Known rows, with every step that occurs
w/m/s/k/f: [-0.38 -0.36  0.31  0.16  0.14 -0.03  0.29 -0.15  0.15  0.08 -0.20  0.01
  0.04 -0.32 -0.09  0.13 -0.05  0.58  0.19 -0.57 -0.04  0.09  0.09 -0.30
  0.16 -0.28]
w/m/s/k/f/x/t: [ 0.22 -0.30  0.49  0.15  0.20 -0.16  0.45 -0.16 -0.20  0.01  0.21 -0.01
  0.07 -0.14  0.03  0.18 -0.10  0.83 -0.13 -0.56 -0.16  0.13  0.11 -0.44
  0.18  0.03]
f/x/s: [ 0.62 -0.03  0.37  0.00  0.03 -0.05  0.24  0.18 -0.09 -0.11  0.25 -0.12
  0.05  0.25  0.23 -0.14 -0.29 -0.01 -0.13 -0.08 -0.14  0.10 -0.04 -0.09
  0.03  0.26]
f/e/q: [ 0.05  0.03  0.04 -0.24  0.08  0.09  0.11 -0.18  0.35  0.39 -0.11  0.20
 -0.43 -0.02  0.03 -0.23  0.27  0.06  0.21  0.10  0.08 -0.24  0.25  0.13
  0.06  0.16]
x/f/k/s/m/w: [ 0.29 -0.17  0.48  0.46  0.02 -0.03  0.10 -0.21  0.27  0.20  0.05  0.06
  0.06 -0.07  0.05 -0.40 -0.34  0.33 -0.17 -0.50 -0.23  0.09  0.00 -0.03
 -0.01 -0.23]
s/d/f: [-0.02 -0.13  0.04  0.18  0.13  0.20  0.24  0.04  0.17  0.09 -0.31 -0.13
 -0.10 -0.19 -0.01  0.04 -0.19  0.44  0.01 -0.36  0.03  0.07  0.12 -0.19
  0.15  0.00]
f/x/s/k: [ 0.65 -0.13  0.51  0.04 -0.02 -0.07  0.48  0.30  0.04 -0.17  0.19 -0.16
 -0.05  0.17  0.20 -0.17 -0.43  0.22 -0.16 -0.22 -0.22  0.07  0.10 -0.20
  0.07  0.27]
m/s/x/f: [ 0.12 -0.16  0.04 -0.11 -0.02 -0.11  0.20 -0.07 -0.06  0.19 -0.15 -0.23
  0.08 -0.02  0.17 -0.11 -0.14  0.24  0.05 -0.15  0.00  0.10 -0.03 -0.02
  0.05  0.16]
x/s/k: [ 0.34 -0.15  0.30  0.10 -0.09  0.01  0.38  0.24  0.24 -0.13  0.07 -0.17
 -0.11  0.04  0.09 -0.20 -0.31  0.10 -0.13 -0.29 -0.19  0.07  0.06 -0.18
  0.08  0.09]
k/s: [ 0.19 -0.07  0.19  0.08  0.03  0.13  0.02  0.10  0.08  0.08  0.15 -0.03
  0.04 -0.01  0.00 -0.23 -0.27 -0.04 -0.17 -0.19 -0.14  0.06 -0.08  0.01
 -0.03  0.01]
s/x/f/d: [ 0.34 -0.10  0.11  0.16  0.08 -0.08  0.33 -0.11 -0.07  0.20 -0.26 -0.24
 -0.02  0.11  0.32 -0.13 -0.16  0.10  0.05 -0.12  0.02  0.00  0.19 -0.07
  0.15  0.50]
m/s: [-0.08 -0.08  0.10 -0.07  0.09 -0.05 -0.09  0.02  0.02  0.11  0.02 -0.02
  0.10 -0.02 -0.06  0.01 -0.02  0.07  0.00 -0.09 -0.05  0.03 -0.12 -0.02
  0.01 -0.16]
x/t: [ 0.28  0.04 -0.03  0.08 -0.02 -0.04  0.07 -0.06 -0.14 -0.04  0.29 -0.03
 -0.04  0.04  0.01  0.03  0.07  0.14 -0.30 -0.07 -0.08  0.04 -0.04 -0.10
  0.02  0.12]
w/m: [-0.11 -0.01  0.21  0.09 -0.03 -0.02 -0.03 -0.12 -0.12 -0.04  0.03  0.08
 -0.01 -0.11 -0.04  0.16  0.05 -0.02  0.17 -0.14  0.07  0.08 -0.02 -0.10
  0.03 -0.10]
s/x: [ 0.14  0.01 -0.02 -0.06  0.00 -0.07  0.12  0.02 -0.21 -0.05 -0.05 -0.08
  0.01  0.05  0.11  0.01 -0.26  0.05  0.03  0.10 -0.05  0.03  0.09 -0.02
  0.04  0.27]
d/f/e/q: [-0.06 -0.04 -0.03 -0.17  0.20  0.25  0.13 -0.20  0.44  0.45 -0.34  0.15
 -0.44 -0.15  0.04 -0.19  0.28  0.37  0.24 -0.12  0.12 -0.18  0.29  0.10
  0.18  0.13]
x/s/k/f/e: [ 0.09 -0.38  0.21  0.25  0.08  0.13  0.60 -0.07  0.58  0.16 -0.22 -0.17
 -0.26 -0.12  0.16 -0.28 -0.02  0.38  0.14 -0.51 -0.08  0.00  0.25 -0.17
  0.19  0.08]
q/e: [ 0.18  0.04  0.05 -0.17  0.04 -0.05 -0.05 -0.06  0.19  0.08 -0.05  0.07
 -0.14  0.07  0.10 -0.03  0.02  0.05 -0.04  0.05  0.05 -0.18  0.19  0.07
  0.03  0.20]
w/m/s/d/f: [-0.20 -0.24  0.33  0.19  0.18  0.14  0.14 -0.06  0.08  0.16 -0.27 -0.06
  0.01 -0.33 -0.12  0.21 -0.15  0.49  0.18 -0.58  0.05  0.18  0.00 -0.30
  0.18 -0.27]
k/s/d/f: [ 0.18 -0.21  0.22  0.25  0.15  0.34  0.26  0.15  0.25  0.16 -0.15 -0.15
 -0.06 -0.20  0.00 -0.18 -0.47  0.39 -0.17 -0.55 -0.11  0.14  0.04 -0.18
  0.13  0.01]
w/m/s: [-0.19 -0.10  0.29  0.03  0.06 -0.06 -0.12 -0.10 -0.10  0.08  0.05  0.07
  0.11 -0.15 -0.11  0.17  0.04  0.05  0.16 -0.23  0.03  0.10 -0.13 -0.11
  0.03 -0.26]
f/k/s/d: [ 0.38 -0.18  0.40  0.24  0.18 -0.01  0.26  0.22  0.18  0.09 -0.07 -0.08
  0.00  0.00  0.03 -0.38 -0.42  0.19 -0.28 -0.40 -0.18 -0.03  0.05 -0.22
  0.15  0.09]
e/q: [ 0.09  0.10 -0.01 -0.29  0.06  0.03  0.06 -0.04  0.14  0.15  0.01  0.18
 -0.24  0.05  0.01 -0.14  0.03  0.07  0.00  0.12  0.02 -0.14  0.13  0.01
  0.02  0.13]
d/f/k/s: [ 0.18 -0.19  0.23  0.21  0.29  0.11  0.04  0.12  0.18  0.13 -0.21 -0.08
  0.04 -0.09  0.04 -0.35 -0.23  0.38 -0.23 -0.47 -0.14 -0.01  0.00 -0.11
  0.25  0.03]
m/s/k: [-0.05 -0.18  0.23 -0.03  0.03 -0.08  0.17  0.13  0.14  0.06 -0.06 -0.07
  0.01 -0.10 -0.08 -0.04 -0.16  0.29 -0.05 -0.24 -0.15  0.02  0.03 -0.11
  0.05 -0.15]
w/m/s/x/f/k: [ 0.12 -0.23  0.37  0.01  0.09 -0.30  0.18 -0.14 -0.15  0.14 -0.27 -0.13
  0.10 -0.07  0.16 -0.11 -0.03  0.32  0.14 -0.35  0.02  0.05  0.00 -0.20
  0.22  0.11]
w/m/s/x: [-0.04 -0.08  0.27 -0.05  0.05 -0.15  0.01 -0.08 -0.30  0.02 -0.01 -0.01
  0.10 -0.09  0.00  0.18 -0.22  0.09  0.18 -0.14 -0.03  0.13 -0.05 -0.12
  0.08  0.00]
m/w: [-0.06  0.07  0.09  0.15  0.00 -0.05 -0.02 -0.11 -0.04 -0.01  0.01  0.08
 -0.02 -0.09 -0.01  0.03  0.02 -0.06  0.04 -0.09  0.04  0.05 -0.08  0.02
 -0.05 -0.06]
d/f: [-0.11 -0.07 -0.08  0.07  0.12  0.16  0.00 -0.02  0.09  0.07 -0.23 -0.06
 -0.01 -0.14  0.00  0.03  0.01  0.32  0.03 -0.22  0.04  0.05  0.04 -0.04
  0.12 -0.02]
d/f/k/s/m: [ 0.19 -0.23  0.33  0.35  0.25  0.16 -0.03 -0.01  0.27  0.15 -0.07  0.05
  0.11 -0.06 -0.06 -0.28 -0.47  0.55 -0.21 -0.50 -0.34  0.05  0.13 -0.08
  0.17 -0.26]
f/d: [ 0.12 -0.02  0.16  0.20  0.19 -0.03  0.06 -0.03  0.01  0.11 -0.09 -0.04
  0.01  0.10  0.07 -0.01 -0.04 -0.08 -0.01 -0.07 -0.03 -0.05  0.12 -0.07
  0.12  0.17]

Rows
[-0.13 -0.38  0.26  0.29  0.36 -0.03  0.38 -0.06  0.27  0.23 -0.32 -0.12
  0.07 -0.11  0.04 -0.04 -0.14  0.51  0.01 -0.51 -0.14 -0.04  0.22 -0.28
  0.26  0.00] : m/s/k/f/d
[ 0.14 -0.25  0.24  0.08  0.17 -0.06  0.51  0.00  0.04 -0.03 -0.13 -0.06
  0.02 -0.04  0.13 -0.03 -0.19  0.65  0.00 -0.26 -0.10 -0.04  0.27 -0.21
  0.12  0.18] : s/k/f/x
[ 0.29 -0.16  0.40  0.27  0.13 -0.01 -0.04  0.02  0.18  0.09  0.16  0.11
  0.13  0.07 -0.06 -0.32 -0.48  0.23 -0.24 -0.28 -0.36 -0.01  0.10 -0.06
  0.04 -0.23] : f/k/s/m
[-0.16 -0.13 -0.08 -0.14  0.23  0.16  0.26 -0.34  0.49  0.45 -0.28  0.18
 -0.38 -0.12  0.09 -0.23  0.32  0.35  0.27 -0.09  0.11 -0.23  0.32  0.03
  0.13  0.13] : k/f/e/q
[-0.15 -0.20  0.42  0.06  0.00 -0.10  0.14  0.02  0.03  0.03 -0.02  0.02
  0.00 -0.21 -0.14  0.13 -0.11  0.27  0.14 -0.37 -0.07  0.09  0.02 -0.21
  0.09 -0.25] : w/m/s/k
[-0.16 -0.20  0.35 -0.05  0.25  0.24  0.24 -0.25  0.42  0.56 -0.38  0.14
 -0.42 -0.35 -0.09 -0.03  0.10  0.55  0.38 -0.49  0.14 -0.05  0.25 -0.16
  0.25 -0.10] : w/m/s/d/f/e/q
[ 0.48 -0.19  0.43  0.20  0.24  0.25  0.36  0.19  0.05  0.14 -0.03 -0.14
  0.02 -0.06  0.11 -0.16 -0.58  0.52 -0.20 -0.47 -0.15  0.13  0.09 -0.20
  0.12  0.21] : k/s/d/f/x
[-0.05 -0.28  0.18  0.35  0.27  0.01  0.46 -0.08  0.25  0.12 -0.33 -0.10
 -0.03 -0.07  0.10 -0.05 -0.13  0.45  0.02 -0.40 -0.09 -0.07  0.34 -0.27
  0.24  0.17] : s/k/f/d
[-0.14 -0.29  0.18  0.15  0.25  0.22  0.23 -0.08  0.42  0.44 -0.42 -0.13
 -0.18 -0.28 -0.06 -0.05  0.02  0.48  0.22 -0.47  0.05  0.01  0.13 -0.10
  0.19 -0.13] : m/s/d/f/e
[ 0.31 -0.12  0.07  0.00  0.03 -0.24  0.28 -0.05 -0.06  0.06 -0.31 -0.21
  0.00  0.07  0.27 -0.28 -0.07  0.28 -0.02 -0.13 -0.01 -0.06  0.12 -0.09
  0.18  0.38] : s/x/f/k
[ 0.77 -0.16  0.40  0.25  0.21  0.20  0.42  0.14 -0.09  0.10  0.26 -0.16
 -0.02 -0.01  0.11 -0.13 -0.51  0.66 -0.49 -0.54 -0.22  0.18  0.05 -0.29
  0.15  0.32] : k/s/d/f/x/t
[ 0.35 -0.17  0.44  0.40  0.13  0.02  0.29 -0.24  0.06 -0.05  0.22  0.07
  0.13  0.08  0.18 -0.02 -0.49  0.40  0.00 -0.36 -0.26  0.19  0.08 -0.17
 -0.03 -0.12] : k/f/x/s/m/w
[ 0.23 -0.09  0.49  0.44  0.12 -0.06 -0.06 -0.09  0.14  0.07  0.16  0.19
  0.09 -0.01 -0.07 -0.28 -0.47  0.18 -0.19 -0.37 -0.33  0.04  0.01 -0.05
 -0.01 -0.29] : f/k/s/m/w
[ 0.28 -0.12  0.30  0.14  0.17 -0.05  0.03  0.15  0.11  0.05  0.02 -0.02
  0.07  0.06  0.04 -0.39 -0.23  0.06 -0.26 -0.25 -0.18 -0.05 -0.04 -0.07
  0.12  0.06] : f/k/s
[ 0.43 -0.24  0.35  0.24  0.13  0.06  0.32 -0.12  0.10 -0.04  0.21 -0.01
  0.16  0.17  0.19 -0.07 -0.49  0.46 -0.04 -0.29 -0.29  0.15  0.16 -0.18
  0.02 -0.05] : k/f/x/s/m
[ 0.52 -0.10  0.29  0.08  0.15  0.11  0.25  0.15 -0.01 -0.05  0.02 -0.17
  0.04  0.12  0.23 -0.11 -0.28  0.31 -0.10 -0.30 -0.10  0.15  0.00 -0.13
  0.16  0.23] : d/f/x/s
[ 0.44  0.05 -0.05 -0.01 -0.02 -0.13  0.19 -0.04 -0.34 -0.10  0.24 -0.10
 -0.03  0.10  0.12  0.03 -0.19  0.19 -0.26  0.02 -0.12  0.07  0.05 -0.13
  0.07  0.38] : s/x/t
[ 0.33 -0.17  0.19  0.14  0.29  0.04  0.16  0.14 -0.01  0.08 -0.25 -0.15
  0.06 -0.03  0.15 -0.35 -0.47  0.41 -0.20 -0.39 -0.19  0.02  0.08 -0.12
  0.29  0.29] : d/f/k/s/x
[-0.24 -0.30  0.36  0.24  0.21  0.20  0.19 -0.20  0.29  0.41 -0.38 -0.04
 -0.19 -0.40 -0.10  0.12  0.08  0.46  0.39 -0.61  0.12  0.08  0.12 -0.18
  0.22 -0.24] : w/m/s/d/f/e
[ 0.18 -0.11  0.14  0.23  0.08  0.01  0.22 -0.14  0.13  0.25 -0.21 -0.17
 -0.03  0.05  0.20 -0.14  0.08  0.07  0.03 -0.20  0.06 -0.01  0.11 -0.07
  0.11  0.24] : x/f/d
[ 0.43 -0.26  0.39  0.26  0.08  0.02  0.43  0.10  0.31  0.22 -0.19 -0.22
 -0.05 -0.04  0.15 -0.51 -0.29  0.33 -0.25 -0.54 -0.09  0.00  0.05 -0.21
  0.14  0.15] : x/f/k/s/d
[ 0.25 -0.25  0.24  0.28  0.12  0.30  0.44  0.02  0.50  0.25 -0.29 -0.24
 -0.29 -0.14  0.13 -0.21 -0.13  0.30  0.13 -0.53  0.01  0.08  0.16 -0.16
  0.22  0.10] : x/s/d/f/e
[ 0.11 -0.22  0.54  0.13  0.26  0.05  0.23 -0.01 -0.13  0.13 -0.15 -0.04
  0.08 -0.19 -0.01  0.23 -0.27  0.60  0.15 -0.51  0.02  0.18  0.05 -0.31
  0.19 -0.08] : w/m/s/d/f/x
[ 0.29 -0.18  0.19  0.23  0.08  0.24  0.38  0.16  0.27  0.01 -0.17 -0.25
 -0.11 -0.08  0.12 -0.12 -0.37  0.31 -0.09 -0.52 -0.07  0.18  0.03 -0.27
  0.18  0.08] : x/s/d/f
[-0.13 -0.23  0.05 -0.10  0.17  0.13  0.51 -0.24  0.61  0.40 -0.35  0.14
 -0.47 -0.20  0.06 -0.27  0.18  0.59  0.23 -0.24  0.02 -0.25  0.46 -0.06
  0.19  0.15] : s/k/f/e/q
[-0.08 -0.18  0.03  0.31  0.33  0.04  0.21 -0.19  0.13  0.15 -0.27 -0.06
  0.06 -0.01  0.13  0.00  0.01  0.22  0.06 -0.26  0.00 -0.05  0.19 -0.18
  0.20  0.15] : k/f/d
[ 0.57 -0.01  0.55  0.29 -0.01 -0.06  0.15 -0.06 -0.06 -0.10  0.40  0.09
  0.09  0.19  0.12 -0.03 -0.54  0.12 -0.07 -0.19 -0.28  0.20  0.02 -0.07
 -0.11 -0.08] : f/x/s/m/w
[ 0.14 -0.05  0.38  0.37 -0.01  0.12 -0.07 -0.15  0.12  0.09  0.30  0.19
  0.07 -0.07 -0.11 -0.11 -0.52  0.09 -0.12 -0.29 -0.29  0.17 -0.04  0.03
 -0.16 -0.33] : k/s/m/w
[ 0.15 -0.20  0.40  0.18  0.14 -0.14  0.23 -0.22 -0.18  0.27 -0.22 -0.18
  0.08 -0.04  0.21  0.05 -0.13  0.16  0.21 -0.36  0.04  0.13  0.06 -0.20
  0.20  0.24] : w/m/s/x/f/d
